Each row was made from one path, in order. Every step used is in the known rows, and no mark comes twice. Write each row's path.
In the rows, zero is written as 128.
Known rows:
vupize -> kepuv -> sona: [140 117 146 112 111 127 120 115 147 123 118 121 124 102 109 146 145 111
  97 171 118 143 152 143  96 136 125 121 108 102 123 114 118 126  77 131
  96 123  85 135  96 127 124 131 103 160 144]
pafuf -> pilir -> bugos -> kepuv -> nupud: [162  83 147  89 123 109 128 163  84 142  77 108 124 111 164 155 152 115
 129 128 181 134 106 144 118 161 133 105 124 109 173 130 198 101 120 110
 121 147  92  96  90 121 124 153 111 139 114]
geden -> kepuv: [102 149 146 111 151 139 129 107 116 111 134 168 142 116 132 120 147 163
 148 148 133 124 132 128 103 125 126 122 112 132 106 136 159 106 127 103
 117 140 148 121 113 110 153 121 135 103 126]
kepuv -> genu: [134 121 122 117 116 113 121 137 120 117 126  93 129 132 114 136 136 118
 140 144 134 133 129 149  98 129 132 141 120 123 129 137 142 128 117 113
 123 156  70 110 116 141 116 133 118 143 149]
bugos -> kepuv: [152 113 149 141 125 114 113 150 108 129 124 129 147 121 151 145 121 133
 133 119 184 122 114 142 133 131 127 130 131 127 153 160 131 133 117 114
 148 132 134 121 106 111 135 128 138 131 133]
nupud -> kepuv: [131 124 141 106 118 137 139 137 126 155 140 171 124 134 142 106 136 160
 142 156 163 132 130 128 109 124 123 125 156 115 111 130 183 119 106 129
 134 165 133 125 106 117 139 119 122 108 128]
nupud -> kepuv -> bugos -> pilir: [169 103 154 105  89  90 126 156  95 139 135 138 141 129 144  98 134 155
 158 164 203 136 120 149  80 136 118  98 152  94 178 155 221 117  88 111
 145 170  80 111  95 115 129 128 114 123 128]
kupev -> metupad -> bugos -> kepuv -> nupud: [168  92 129  91 118  99 115 151 115 123 174 118 171 137 184 152 163 115
 142 118 145 105 143 144 125 121  92  68 107  85 158 185 134  96 101 116
 128 156 100 141  56 123 113 133 116 107 109]
kupev -> metupad -> bugos -> kepuv -> geden: [177 112 123  89 115 109 116 157 117 125 174 110 174 137 180 155 159  93
 144 124 153 105 128 142 124 124  94  51 118  94 156 205 163  93  85 105
 123 142  90 129  51 133 115 132 123  98 133]
nupud -> kepuv -> bugos: [144 117 140  98 108 107 134 133 110 136 135 139 122 119 128 101 145 157
 142 175 183 139 140 137  77 128 127 114 159 112 103 137 221 115  99 132
 134 181 118 105  86 115 127 122  96 120 131]
genu -> metupad: [121 120 118 129 117 134 156 115 152 116 127 133 111 112 119 130 131 105
 150 133 146 126 126 128 138 149 103 121 123 127  87 135 134 137 125 117
 131 125 123 121 130 126 119 152 119  90 154]
kupev -> metupad -> bugos: [141 122 115  93 131 135 135 128 140 130 185 147 149 143 171 126 164 116
 143 114  88 100 160  83 132 107 102  96 117  92 129 150 126  89 103 129
 114 129 124 147  92 141 111 127 117  83 123]
pilir -> bugos -> kepuv: [149 124 143 114 137 101 124 163 105 159 114 132 122 109 164 132 119 145
 140 123 182 120 138  98 125 143 117 139 147 121 143 139 180 107 132 128
 121 127 134 100  98 130 129 136 124 142 129]
bugos -> kepuv -> genu: [158 107 137 129 109  95 107 160 100 123 118  93 155 128 137 148 126 126
 144 136 188 128 115 163 100 137 119 140 122 123 158 168 145 131 106 101
 136 161  73 108  96 126 122 132 132 147 162]
kupev -> metupad: [135 134 124 117 102 129 138 129 161 140 163 138 131 144 149 105 150 116
 128 109 116  99 123 115 125 100 119 114 120  90 133 151 118 103 108 137
 113 115 119 147 117 134 107 126 120 103 134]
sona -> kepuv -> genu -> metupad: [138 116 112 107 119 117 148 118 128 103 130 107 102 153 123  94 148 122
 160 148 176 131 132 155  81 145 107 131  83 124  94 138 176 124 115  96
  83 174  79  92 110 122  89 164 112  85 174]
vupize -> kepuv: [134 108 152 123 135 150 128 102 152 124 121 158 123 115 119 144 137 138
 114 157 125 136 167 101 119 121 122 129 123 101 136 105  94 123 118 121
 104 122 122 134 116 116 128 127 113 146 138]
kepuv -> genu -> metupad -> bugos -> pilir -> pafuf: [122 100 114 103 105 107 153 154 114  76 133 143 127 141 159 150 132 109
 212 131 151 128 159 111 114 170  82 108 124 109 151 150 193 110 115  85
 123 137  30 109  83 145  97 185 124  99 166]
kupev -> metupad -> bugos -> pilir -> genu -> kepuv: [145 111 118  96  87 141 149 127 115  99 168 155 140 142 190 122 173 124
 220 122 121  80 153  90 104 144 108 102 118  84 170 159 176  78 124 130
 142 135  80 121  92  95 117 163 136  77 137]
nupud -> kepuv -> bugos -> pilir -> genu: [148 110 149  99  62  97 146 145 101 136 120 147 126 134 157  85 144 171
 188 163 215 131 136 134  71 143 118 118 160  87 167 141 250 100 102 124
 152 157  65  93  83  98 116 145 117 134 114]
sona -> kepuv -> nupud: [137 117 127 104 124 113 121 118 102 118 125 104 125 160 134  97 140 146
 118 144 153 135 127 176  94 126 129  98  90 119 139 123 159 118 138 118
  81 169 111 114 111 105 103 135 111 130 106]
todi -> pilir: [136 134 151 116 104 123 130 152 126 112 105 127 139 141 139 155 136 118
 173 139 119 131 106 126 150 140 141 116 117 117 151 134 142 127 149 117
 112 120 104 144 137 118 144 132 133 102 122]
geden -> kepuv -> genu -> metupad: [102 134 131  97 127 137 148 109 133  91 128 138 125 108 114 122 158 131
 186 168 157 126 130 151  80 145 102 127  96 129  68 150 188 111 115  81
 110 171  87  95  99 122 132 158 121  76 178]
sona -> kepuv -> bugos -> pilir -> pafuf: [139 122 145 123  92  82 139 139  87  87 121 140 116 162 164  73 123 155
 152 118 197 125 144 133  74 141 122 116 110 110 198 131 224 106 128 112
  88 142  83  96  94 101  86 151 118 138 120]
bugos -> pilir -> pafuf: [119 124 145 147  95 110 144 149 114 107 111 163 124 148 157 111 114 142
 163 103 156 120 131 120 130 145 122 128 133 111 192 134 160 122 132 124
 134  97  89 138 120 125 116 148 138 141 123]

Write each row's path:
[148 100 132 127 100 105 135 150 121 108 122  98 133 115 125 153 134 100
 169 135 208 130 117 160 108 158  96 138 118 124 115 175 155 139 102  93
 138 156  70  96  94 123 112 162 121 105 184] | bugos -> kepuv -> genu -> metupad
[141  95 123  91  95 122 128 130  75  82 132 117 140 127 158 153 157 131
 211 154 138 116 149 150  92 174 115  87 117 113 168 137 192  99 154 125
 146 172  57 102  92  94 135 169 132 117 115] | metupad -> bugos -> pilir -> genu -> kepuv -> nupud
[144  83 114  75  98 144 160 132  92  93  94 121 136 114 168 187 169  72
 193 140 192 133 123 132 130 191 101  73 121 124 114 158 223 100  97  75
 156 135  77  86  69 102 111 193 134  70 141] | pafuf -> pilir -> genu -> metupad -> bugos -> kepuv -> geden
[135 102 103  89 132 127 139 126 126  98 153 105 131 121 132 159 150  99
 176 155 118 135 160 118 111 158  86 107 123 127  86 147 158 116 113  93
 118 168  72 104  87 146 110 166 110  83 171] | kepuv -> genu -> metupad -> bugos
[140 127 118 112 104 135 126 124 101  92 120  92 124 113 105 143 145  89
 155 155 138 122 105 186  90 155 137  86 121 141 108 148 178 140 137 132
 124 175  93 111 117 111 146 148 118 120 159] | genu -> kepuv -> geden
[138 124 129 117  59 116 137 134  87  97 109 100 119 118 138 121 143 108
 189 145 156 115 113 168  76 176 133 129 111 119 155 141 208 120 109 138
 146 134  47 106 111  92 131 168 129 137 149] | bugos -> pilir -> genu -> kepuv -> sona
[160  91 143  90 123 110 130 173  86 138  79 106 123 118 163 155 148 118
 150 128 186 133 119 120 101 163 135 139 128 112 165 137 212  98 103  93
 119 155  67  82  86 137 108 154 117 134 155] | pafuf -> pilir -> bugos -> kepuv -> genu
[133 102 138 102  52 101 168 133 121 123 117 151 108 125 151  85 155 145
 214 168 233 127 138 134  81 166  97 111 157  87 126 145 252 111  98 116
 156 153  65  85  85  94 112 170 108  96 141] | nupud -> kepuv -> bugos -> pilir -> genu -> metupad
[169 105 135 105 129 117 122 148 124 131 175 148 169 137 192 148 156 119
 147 105 142 100 145  98 136 116  92  95 118  93 152 180 133  92  90 113
 129 134 128 140  65 125 116 127 130  87 128] | kupev -> metupad -> bugos -> kepuv
[138  65 121  75 102 136 163 128  98  91  94 128 139 119 173 180 176 100
 187 145 184 132 138 138 132 189  98  86 110 112 118 141 197 100 111  86
 155 148  82  93  73  93 112 193 118  73 125] | pafuf -> pilir -> genu -> metupad -> bugos -> kepuv -> nupud
[146 127 125 103 127 114 122 128 102 117 129 102 123 165 139  96 140 147
 141 144 156 129 138 151  74 126 129 135  92 120 140 131 169 117 120 107
  77 178  83  97 110 122  94 136 120 124 146] | sona -> kepuv -> genu
[153  80 124 100 125 111 126 145 105 103 144 110 153 106 150 176 140 102
 161 143 175 133 143 152 127 161  77  72 111 119 110 173 155 124 122  94
 137 161 106 108  75 122 122 162 116  90 137] | genu -> metupad -> bugos -> kepuv -> nupud
[111 125 117  73 154 142 139 108 113  84 152 147 143 111 134 147 169 131
 203 174 129 133 162 118  86 152  87 103  99 127  63 148 190  91 112  67
 106 180  92  95  75 131 132 156 120  59 172] | geden -> kepuv -> genu -> metupad -> bugos
[104 133 143  98 134 129 121 110 110 106 129 135 141 113 124 122 152 158
 142 165 135 133 127 172  92 125 133  95  96 126 112 136 166 107 138 107
 113 164 113 120 101 112 153 132 121 124 112] | geden -> kepuv -> nupud
[113 158 142  99 134 125 123 118 104 113 131 129 145 104 119 112 153 133
 130 168 124 139 120 168  83 137 127 122  93 134  93 140 188 106  87 110
 109 138 111 123  97 117 145 128 122 116 137] | geden -> kepuv -> sona
[157 115 110  81  70 131 142 134 103  89 158 124 141 142 177 129 179  92
 217 138 133  89 135 134  89 157 109  60 115  86 173 175 208  83 121 128
 133 147  37 116  75 103 120 168 131  94 141] | kupev -> metupad -> bugos -> pilir -> genu -> kepuv -> geden
[136 116 140  99 105 123 133 147 118 144 134 134 128 143 130 109 146 155
 157 170 172 136 133 150  84 132 127 143 148 111 113 134 203 117  94 116
 128 191  74 113  91 131 127 127 109 122 151] | nupud -> kepuv -> genu
[131 106 117 101 115 126 159 126 117 109 132 147 129 116 172 154 143 120
 199 132 187 118 166  95 138 171  82 122 135 119  92 148 180 108 125 100
 157 130 121  93  71 102 114 177 134  84 134] | pilir -> genu -> metupad -> bugos -> kepuv
[157 130 142 104 121  79 114 173  93 159 110  97 118 102 153 128 124 117
 123 139 172 130 125 136 106 152 123 131 130 121 126 149 206 108  89 132
 112 129  97 102  82 136 118 142 105 157 137] | pilir -> bugos -> kepuv -> sona
[150 111 130 104 114  89 145 158 120 134 109 103 105 103 140 136 130 114
 178 143 206 122 134 124 105 166  94 144 131 121 103 154 209 116 120 103
 113 154  69  77  89 141 108 168 102 115 179] | pilir -> bugos -> kepuv -> genu -> metupad
[138 120 124 114  63 122 137 134  90  87 102 104 123 124 135 129 143 106
 201 150 176 113 107 174  83 166 134  96 128 121 173 152 206 125 143 128
 147 146  41 104 112  89 137 170 138 133 144] | bugos -> pilir -> genu -> kepuv -> geden
[158  82 132  86 115 115 158 157 108 129  77 109 107 106 151 155 156  96
 174 136 202 126 110 119 109 181 111 133 123 113 124 143 218 103  98  84
 120 150  64  73  92 135 105 182 111  94 181] | pafuf -> pilir -> bugos -> kepuv -> genu -> metupad
[132 105 119  95 118 109 156 141  94  68 141 149 122 175 176 110 140 132
 207 130 172 124 169 111  93 166  80 107  94 112 157 141 219  98 119  74
  84 158  42  99  76 125  76 180 127  81 159] | sona -> kepuv -> genu -> metupad -> bugos -> pilir -> pafuf
[144 116 127 107  77  96 159 114 110  96 116 122 101 147 153  73 145 131
 195 140 221 120 137 134  73 158 101 111 103 105 157 141 228 107 120  99
 109 139  70  72 103  84  78 177 119  99 140] | sona -> kepuv -> bugos -> pilir -> genu -> metupad
[124  97 114  93  79 144 161 105  93  72  80 114 105 103 122 136 173 105
 185 147 151 122 126 132  71 174 156 138 126 123 105 103 232 105 135 137
 141 167  94  75 107  75 123 171 108 103 143] | pafuf -> pilir -> genu -> kepuv -> bugos
[104 101 111 108  95 162 191 105 144 106  80 152  96 121 141 135 168  97
 180 125 158 124 120 113 135 169 120 138 119 118  93 106 180 108 117 113
 147 106 100 101 128  98 108 179 126  75 138] | pafuf -> pilir -> genu -> metupad
[113 129 141  96  84 109 159 106 116  88 114 151 121 100 140  95 158 146
 217 163 202 124 137 131  66 161 101 111 111 107 122 152 235  96 126  91
 138 130  74  78  95  87 126 176 129  92 144] | geden -> kepuv -> bugos -> pilir -> genu -> metupad
[164 102 127 101 137 106 100 163  83 113 138 102 169 130 160 172 134 130
 160 144 159 131 148 132 109 144 100 115 119 122 152 167 154 114 105  86
 132 176  83 105  69 135 122 133 132 125 154] | metupad -> bugos -> kepuv -> genu
[157  98 145  99 141 125 139 158  91 147  81 135 128 114 175 148 143 128
 135 117 176 123 115  98 131 158 136 129 136 121 164 127 195 100 114 106
 130 127 130 101 104 120 123 146 132 123 132] | pafuf -> pilir -> bugos -> kepuv
[122 107 125 121 110 120 164 139 120  88 139 178 125 138 171 141 128 113
 196 113 146 119 161  89 142 170  80  97 128 114 149 141 177 109 128  98
 135 111  87 128  97 133 108 175 130  84 138] | genu -> metupad -> bugos -> pilir -> pafuf
[163 115 143 124 109 103 106 156  99 124 117  94 152 122 138 149 125 100
 129 135 195 131  97 180 119 141 121  84 127 130 156 179 156 138 114 103
 134 142  92 112  91 117 133 137 132 146 140] | bugos -> kepuv -> geden
[115 154 144 108  80 129 149 134 131 110  84 135 118 149 148 144 137 133
 204 145 135 122 122 115 146 146 146 142 127 111 141 117 173 107 160 131
 121 110  87 128 128  98 138 148 134 112 106] | todi -> pilir -> genu
[145 130 158 111 121 103 110 128  87  99 130 137 163 108 139 111 143 155
 166 157 173 131 119 147  72 134 119  90 109 112 179 162 198 104 113  86
 124 148  97 103  97 108 149 128 134 122 135] | geden -> kepuv -> bugos -> pilir
